What can hang from each mark:
levo: meko zalov
sidug: firi
deder: firi sila zalov
zalov: deder lanofoz levo
firi: deder seli sidug
meko: levo zavu
sila: deder

In the rows, zero is written as 128.
Known rows, with every way that one mark hangs from another:
deder(firi(sidug) sila): [120 121  87  85 137 134 107 163 182 150 115 108 124 149 114 133 165 137
 116 148 133 142 103 155]
levo(zalov(deder(firi sila))): [183 124 113 111 129 152 195 108 123  75  60  79 113 148 107 126 132 172
  90 132 111 175 131 126]
sidug(firi(seli)): [ 77 159 152 167 147 144 208  86 120 149 213 144 111 122 148 119 180  90
 121 129 166  95 118  63]
firi(seli): [109 140 141 129 140 122 159  90 161 142 172 135 122 110 127 104 158  96
 112 106 183  73 142  51]
meko(levo(zalov(deder(firi))) zavu): [160 179 124  89 125 123 178 117  87 146  50  64 114 175 111  92 149 153
 105 112 104 133  87 119]
zalov(levo): [123 130 161 150 121 113 137 135 140 108 122 142 140  99 113 141 132 136
 128 129 135 117 139 125]
firi(sidug): [110 173 137 140 135 116  70 134 154 179 153 131 133 128 135 118 150 130
 138 145 144  99 137 104]
levo(meko zalov(deder)): [163 161 143 139 151 131 153  74 107  95  74 123 108 117 146 146  96 128
 124  98  94 143 204 101]
deder(firi sila zalov): [125 134 115  67 142 145 126 127 101 114 148  95 154 142  71  71 143 136
 102 157 157 160 104 151]
firi(deder seli sidug): [106 122 127 141 122 108  43 129 164 130 140 139 102 136 153 123 151  99
 141 110 165  72 163  75]
sidug(firi(deder(sila zalov) seli)): [ 84 128 146 138 131 143 146 113 107  76 208 130 111 144 119  93 164  92
 119 150 161 134 136 125]
meko(zavu): [127 164 147  84 129 112 134 133 144 125 113 105 113 123 112 115 145  58
 120 148 110  80 121 102]
meko(levo(zalov(deder)) zavu): [155 200 153 125 121 106 179 119 112 160  76  81 117 156 118  98 139 145
 112 115 102 113 117 106]
sidug(firi(deder)): [107 162 157 154 130 144  95 106  84  72 142 130  83 143 137 124 146  85
 135 163  69 121 155 101]
meko(levo(zalov(deder lanofoz)) zavu): [168 173 131 160 108 108 175 128  99 197  98 105 128 153 138 129 112 161
 125 116  60 118  89 111]
zalov(deder(firi(sidug) sila)): [153 123 107 103 130 149 116 153 159 150  81 108 118 134 128 141 126 166
 129 149 143 167 105 156]
meko(levo): [108 191 135 113 143 116 122 111 136 188 152 118 137 138 104  85 156 138
 116 121 126 101 127  85]
zalov(lanofoz): [138 145 122 159 123 128 108 119 124 167 166 146 140 112 132 129 111 117
 127 143  88 105 124  86]
sidug(firi): [ 96 190 160 162 145 147 167 100 103 140 183 132 111 129 130 118 164 102
 129 168 106 118 123  95]
deder(firi(seli) sila zalov(lanofoz)): [120  85  86 107 129 146 165 125 113 161 192 128 161 134 110  93 134 136
 110 120 176 139  77 125]
sila(deder(firi(sidug) zalov)): [115 106 108  85 135 130  19 149 129 134 151 116 168 159 118 120 136 169
 154 154 187 127 114 172]
levo(zalov(deder lanofoz)): [183 152 137 204 111 135 159  92  90 146 117 125 135 125 141 135  84 174
 123 129  71 138 137  79]
sidug(firi(deder(sila) seli)): [ 95 102 134 146 128 140 176 118 160  65 161 134  74 137 142 141 173  69
 112 134 130 123 144 106]

Rows:
[124 200 132 107 129  95 169 127 131 154 121  79 128 171 107  96 177 115
 100 121 102  88 115 109] -> meko(levo(zalov) zavu)
[161 107 160 201 100 127 143 137 104 143 102 167 142  84 144 157  63 179
 153 130  95 144 115 127] -> zalov(deder lanofoz levo)
[148  56 125 178 107 140 188 126 106 140 105 160 133  95 154 157  92 173
 143  89 154 138  83 114] -> zalov(deder(firi(seli)) lanofoz levo)
[118 137 129 110 120 117  10 162 136 109 144 118 135 150 101  97 134 133
 136 162 133 137 151 165] -> firi(deder(sila zalov) sidug)
[ 96 117  98  88 142 132 125 141 144 173 182 113 159 147 111  87 178 143
 118 127 231 134  95 144] -> deder(firi(seli sidug) sila zalov)
[122 130 157 179 110 116 103 139  72 153 187 159 186 104 110 115  91 173
 146 144 134 133 107 148] -> deder(zalov(lanofoz levo))
[ 99 134 160 116 147 114  97 119  91  99 140 159 160  96 111 122 105 130
 148 111 150 142 169 170] -> deder(zalov(levo(meko)))
[113  89 107 128 119 110  80 153 217 110 130 134  95 135 143 148 161 100
 125 112 153  98 159 110] -> firi(deder(sila) seli sidug)
[142 132 100 157 140 122 133  93 114 130 132 146 132 129 157 167 108 114
 122 102  58 123 175 106] -> levo(meko zalov(lanofoz))
[113 159 144 190 117 148  60 116  19 119 204 146 129 148 137 101 104 117
 156 175  61 137 116 128] -> sidug(firi(deder(zalov(lanofoz))))
[102 148 154 131 129 149 100 128  74  72 181 116 114 150 106  99 143 107
 124 184 104 159 141 157] -> sidug(firi(deder(sila zalov)))
[ 99  83 102  91 136 126  65 130 148 146 178 127 168 152 135 117 155 153
 148 119 232 104 110 138] -> sila(deder(firi(seli sidug) zalov))
[128 116 111 113 116 116  35 167 192  99 104 122  97 144 129 144 141 109
 128 150  99 127 163 145] -> firi(deder(sila) sidug)
[125  84  93  87 132 130  53 151 183 127 108 120 138 153 141 166 150 145
 144 141 150 113 122 151] -> sila(deder(firi(sidug)))
[133 134 141  93 125 126  58 132 111  56 138 108 124 138  82  90 119 109
 114 156 119 141 167 143] -> firi(deder(sila zalov))
[147  90 142 176 121 128 131 128 110 128  74 190 129  74 172 195  51 150
 164  93  75 159 153 157] -> zalov(deder lanofoz levo(meko))
[102 101 148  58 130 103 155 173 153  72  97 137 142 106 106 154 124  79
 130 119 138 145 138 231] -> deder(sila zalov(levo(meko(zavu))))
[176 132 121 143 122 120 161 116 104 118  58 132 110 122 167 178  79  94
 138 103  50 126 151 135] -> levo(meko(zavu) zalov(deder lanofoz))
[100 136 166  81 136 101 121 149 106  87 111 144 147 105 117 127 112  78
 150 117 137 118 141 193] -> deder(zalov(levo(meko(zavu))))
[131 126 117 130 135 139 120 113 134 181 115 125 120 129 156 113 133 159
 142 103 207 115 108  88] -> zalov(deder(firi(seli sidug)))
[173 109 127 155 111 141 165 134 153 161 112 140 121 101 135 159  78 146
 126 144  85 151 118 120] -> zalov(deder(sila) lanofoz)
[163  65  89 134 119 156 203 123 149 153 111 135 116 112 143 147 108 142
 115 110 149 149  86 105] -> zalov(deder(firi(seli) sila) lanofoz)
[179 136 123 177 133 134 145  86  94 129  91 146 124 114 169 173  71 143
 136 102  58 147 176 110] -> levo(meko zalov(deder lanofoz))
[105  95  81  96 137 130 145 148 202 153 142 119 124 142 132 131 184 125
 112 115 202 120 100 124] -> deder(firi(seli sidug) sila)
[ 98 125  98 118 141 129 111 122 153 175 151 125 130 140 142 103 174 129
 130 107 199  91 111  89] -> deder(firi(seli sidug))
[125  94 139 163 107 118 136 164 120 132 179 154 181 103 101 134  99 170
 129 149 123 159  99 185] -> deder(sila zalov(lanofoz levo))
[123  84 125 123 117 103 142 169 149 120  87 173 124  94 159 201  94  68
 154 103  53 108 123 180] -> zalov(lanofoz levo(meko(zavu)))
[ 92 119 120  99 148 123  46 152  87 136 119 152 170 128 130 123 125 158
 167 111 162 159 131 207] -> deder(firi(sidug) zalov(levo(meko)))
[175 146 143 145 125 133 201 107 149  95  94  94 117 128 111 133 125 158
  90 139 126 159 159 108] -> levo(zalov(deder(sila)))
[165 111 118  86 133 158 167 124 140 103  68 101 109 122 107 122 115 146
 107 144 133 170 116 131] -> zalov(deder(firi sila))
[151  88 147 141 111 113 153 159 122 114  49 175 112  79 173 201  58  98
 166  99  56 135 127 182] -> zalov(deder lanofoz levo(meko(zavu)))
[123  88  93  73 142 142 199 117 182 104 132 111 114 128 112 119 173 100
  91 108 175 117 108 100] -> deder(firi(seli) sila)
